What can hang from each mark
Y: X
G: L S W
L: G
C: W X
S: D
D: S X
X: C G
W: C D Y

In the rows, 128 means zero.
Known rows, with every way that one mark hangs from another
G{L S W{Y}}: [116  95 169  76  95 125 120 125 124 174 198 107 155 133  99 119 147 132
 135 108 170 128 130]
Y{X{C G{L}}}: [103 105 140  86 110  92 100 119 122 177 143 157 113 135  98 122 120 142
 158  85 178 152  77]
X{G{L S W{C}}}: [110  93 144  90  96  99  92 122 138 183 185 133 154 135 100 107 145 155
 148  81 143 139 100]
X{C}: [109 119 138 105  95 107 115 128 104 149 156 160 153 116 117 152 128 114
 157  99 185 138 110]
X{C{W{Y}} G}: [ 99 126 112 103 125 103 115 122 106 167 170 127 137 104 117 116 153 127
 160  78 205 126  92]
Y{X{C{W}}}: [ 95 107 132 101  95  95 104 115 117 164 143 145 154 104 118 121 113 146
 151  87 190 135 105]
S{D}: [122 138 151 140  91  81  92 152 109 152 171 144 182 118 121 150 132 125
 144 107 186 142 141]
D{S X{C G{W}}}: [132 102 119 146 128 103 106 146 120 154 155 123 139 102 124 148 162 177
 194  50 169 148 124]
S{D{X{C G}}}: [131 136 114 141 124  69  81 155 119 169 148 145 150 107 136 144 147 149
 179  80 203 144 129]
G{L W{C D Y}}: [146  75 148 117 111 125 100 114 120 192 204  86 148 164  95 138 131 130
 145 124 167 141 144]
C{W{Y} X{G}}: [111 118 121 109 133 111  98 150 116 140 165 133 160 122 112 105 157 104
 164  95 203 152 103]
S{D{X{C G{W}}}}: [141 134 113 145 122  82  86 141 116 187 145 122 155 110 132 150 146 176
 185  82 194 151 135]
C{W{Y}}: [112 114 141 109 111 110 116 137 108 151 181 109 174 110 122 139 147 115
 141  97 206 128 138]
G{L S{D{X{C}}}}: [120 113 146 111  74  79  96 145 139 190 187 139 153 107 128 111 134 142
 155  88 177 117 144]
W{D{X{G}} Y}: [138  94 119 134 178  96  78 160 103 137 164 107 147 130 119 152 163 114
 165  92 216 166 153]
G{L S W}: [105 100 166  90  75 113 117 119 126 168 183 125 169 123  93 129 138 137
 140  94 153 145 126]
Y{X{C G{S W}}}: [ 98 108 133  79 125  92  91 116 116 166 133 158 132 121  98  96 137 178
 164  82 163 152  78]
L{G{W{C Y}}}: [156  84 167  95  95  88 109 164  93 181 175 101 169 159 129 152 153 147
 152 119 193 130 140]
W{Y}: [124 114 154 102 124 113 110 153 101 142 174 128 158 133 119 153 149 108
 141 112 204 137 133]
Y{X{C}}: [112 106 147  92 108  98  98 130 112 153 135 160 141 125 117 135 114 140
 153 107 186 144 103]
W{C}: [125 100 145 113  98 100  92 146 118 147 170 149 171 130 128 150 134 121
 146 107 173 135 127]
L{G}: [123 104 166 106  80  66 111 175  83 137 151 143 185 132 118 171 145 113
 144  98 193 150 136]
C{W{D{S} Y}}: [110  93 137 158 120 108 110 143 109 128 208  93 164 106  99 121 149 124
 149  76 174 131 149]
D{S X}: [134  90 147 149 112  99 101 177 122 118 170 123 173 101 136 163 157 141
 166  67 178 140 160]
W{D{S X} Y}: [146  76 141 161 148 108  95 175 113 122 192  94 152 120 121 148 162 126
 166  84 189 144 175]
D{S X{C G}}: [122 102 120 142 130  91 101 162 122 137 159 145 134  97 132 139 160 152
 188  48 177 140 116]

Rows
[ 87 129 108 117 106  95 110 114 109 158 156 149 153  94 111 128 137 129
 163  63 187 139  91] : X{C{W} G}
[155  74 156 118 109  84  94 157  87 175 182  91 167 166 109 149 146 138
 151 120 186 146 149] : L{G{W{C D Y}}}
[103 125 168 113  65  79 100 146 132 168 193 146 171 115 104 109 132 128
 131  97 159 126 133] : G{L S{D}}
[152  88 118 125 146 123 104 128 104 175 168  92 144 133 118 156 143 140
 173 113 206 150 157] : G{W{D{X{C}} Y}}
[138  87 156  86 131 100  82 153 123 161 165 131 143 151 133 121 131 140
 143 127 195 129 124] : W{C Y{X}}
[ 98  99 116 135 109 101  90 123 121 151 170 134 162 125  79 112 130  95
 160  87 168 172 107] : C{W{D} X{G{L}}}
[122  79 126 178 115  94  95 152 121 124 185  98 183  88 117 146 145 138
 164  56 173 145 176] : C{W{D{S X}}}
[116  89 130 155 120 118 101 155 115 123 199 111 162 118  97  97 150 108
 162  91 168 144 134] : C{W{D{S} Y} X}
[146  87 160  95  95 127 114 125 129 199 196  94 149 155 113 139 135 140
 144 122 176 126 134] : G{L W{C Y}}
[117 136  99 148 112  65  87 140 124 179 159 130 168  84 140 129 143 157
 174  65 204 134 134] : S{D{X{C{W} G}}}
[130  95 137 107 133  93  72 130 123 171 135 136 151 144 117 130 131 180
 160  97 170 160 102] : Y{X{G{W{C}}}}
[131  96 134 140 105 102 113 160 121 137 170 135 147 100 136 151 148 144
 178  66 176 129 141] : D{S X{C}}
[127 110 157 120  82  73  87 162 142 173 189 128 176 110 126 122 141 135
 144  92 179 127 163] : G{L S{D{X}}}
[139  79 167 148 108  86 118 170  82 142 187  86 160 143  94 151 159 146
 156  88 171 148 153] : L{G{W{D{S} Y}}}
[123 123 175 119  62  51 100 169  99 171 167 131 197 124 112 128 146 162
 144  98 170 140 142] : L{G{S{D} W}}
[106  85 156 112  92 110 105 110 118 163 188 117 169 130  73 128 130 127
 140  97 143 158 136] : G{L S W{D}}
[135  95 135 117 121 103  99 135 125 176 156 103 160 123 114 169 149 151
 169  75 188 166 140] : D{X{G{L W}}}
[136  68 154 119 106  66  87 167  92 149 161 108 194 125 109 151 154 145
 157  91 181 165 176] : L{G{S W{D{X}}}}
[130  89 157 133  95  77 104 148  75 151 152 114 186 144  93 174 138 130
 152 103 178 172 149] : L{G{W{D}}}
[137 103 129  99 142 109  78 164 121 148 170 152 142 153 124 103 158 107
 164 119 189 145  97] : W{C{X{G}} Y}
[120  93 146 169 112 114 108 135 107 129 181 111 171 122  89 153 141 146
 162  78 144 162 145] : G{W{D{S}}}
[121  96 129 130 121 116  91 122 118 158 159 130 151 153  70 133 135 110
 170 100 160 191 110] : C{X{G{L W{D}}}}
[130  80 135 128 130 102  83 139 114 141 165 111 184 114 110 144 145 139
 159  93 172 166 170] : G{S W{D{X}}}
[ 93 105 104 103 117  82  93 133 123 157 162 143 160  75 129 105 155 144
 169  52 189 130 116] : D{X{C{W} G{S}}}
[126 119 148 129 103  69  75 172 128 149 171 140 185 100 140 128 148 140
 151  94 187 135 167] : G{S{D{X}}}
[109 103 105 147 116  87 107 147 127 143 167 124 149  76 133 128 157 160
 185  33 179 130 122] : D{S X{C{W} G}}
[115  95 120 147  93 100 113 145 125 147 176 117 164  76 137 137 144 150
 174  50 177 118 145] : D{S X{C{W}}}
[135  81 156 142 141 114  97 141 112 145 172  93 141 142  91 127 139 168
 156  96 164 155 142] : G{W{D{S} Y{X}}}
[116 112 137  86 139 117  94 146 117 144 163 139 152 138 103  90 171 127
 167 109 178 158  99] : C{X{G{S W{Y}}}}
[149  77 137 130 102  75 103 149  84 173 145 106 169 134 113 177 139 147
 176  94 195 163 158] : L{G{W{D{X{C}}}}}
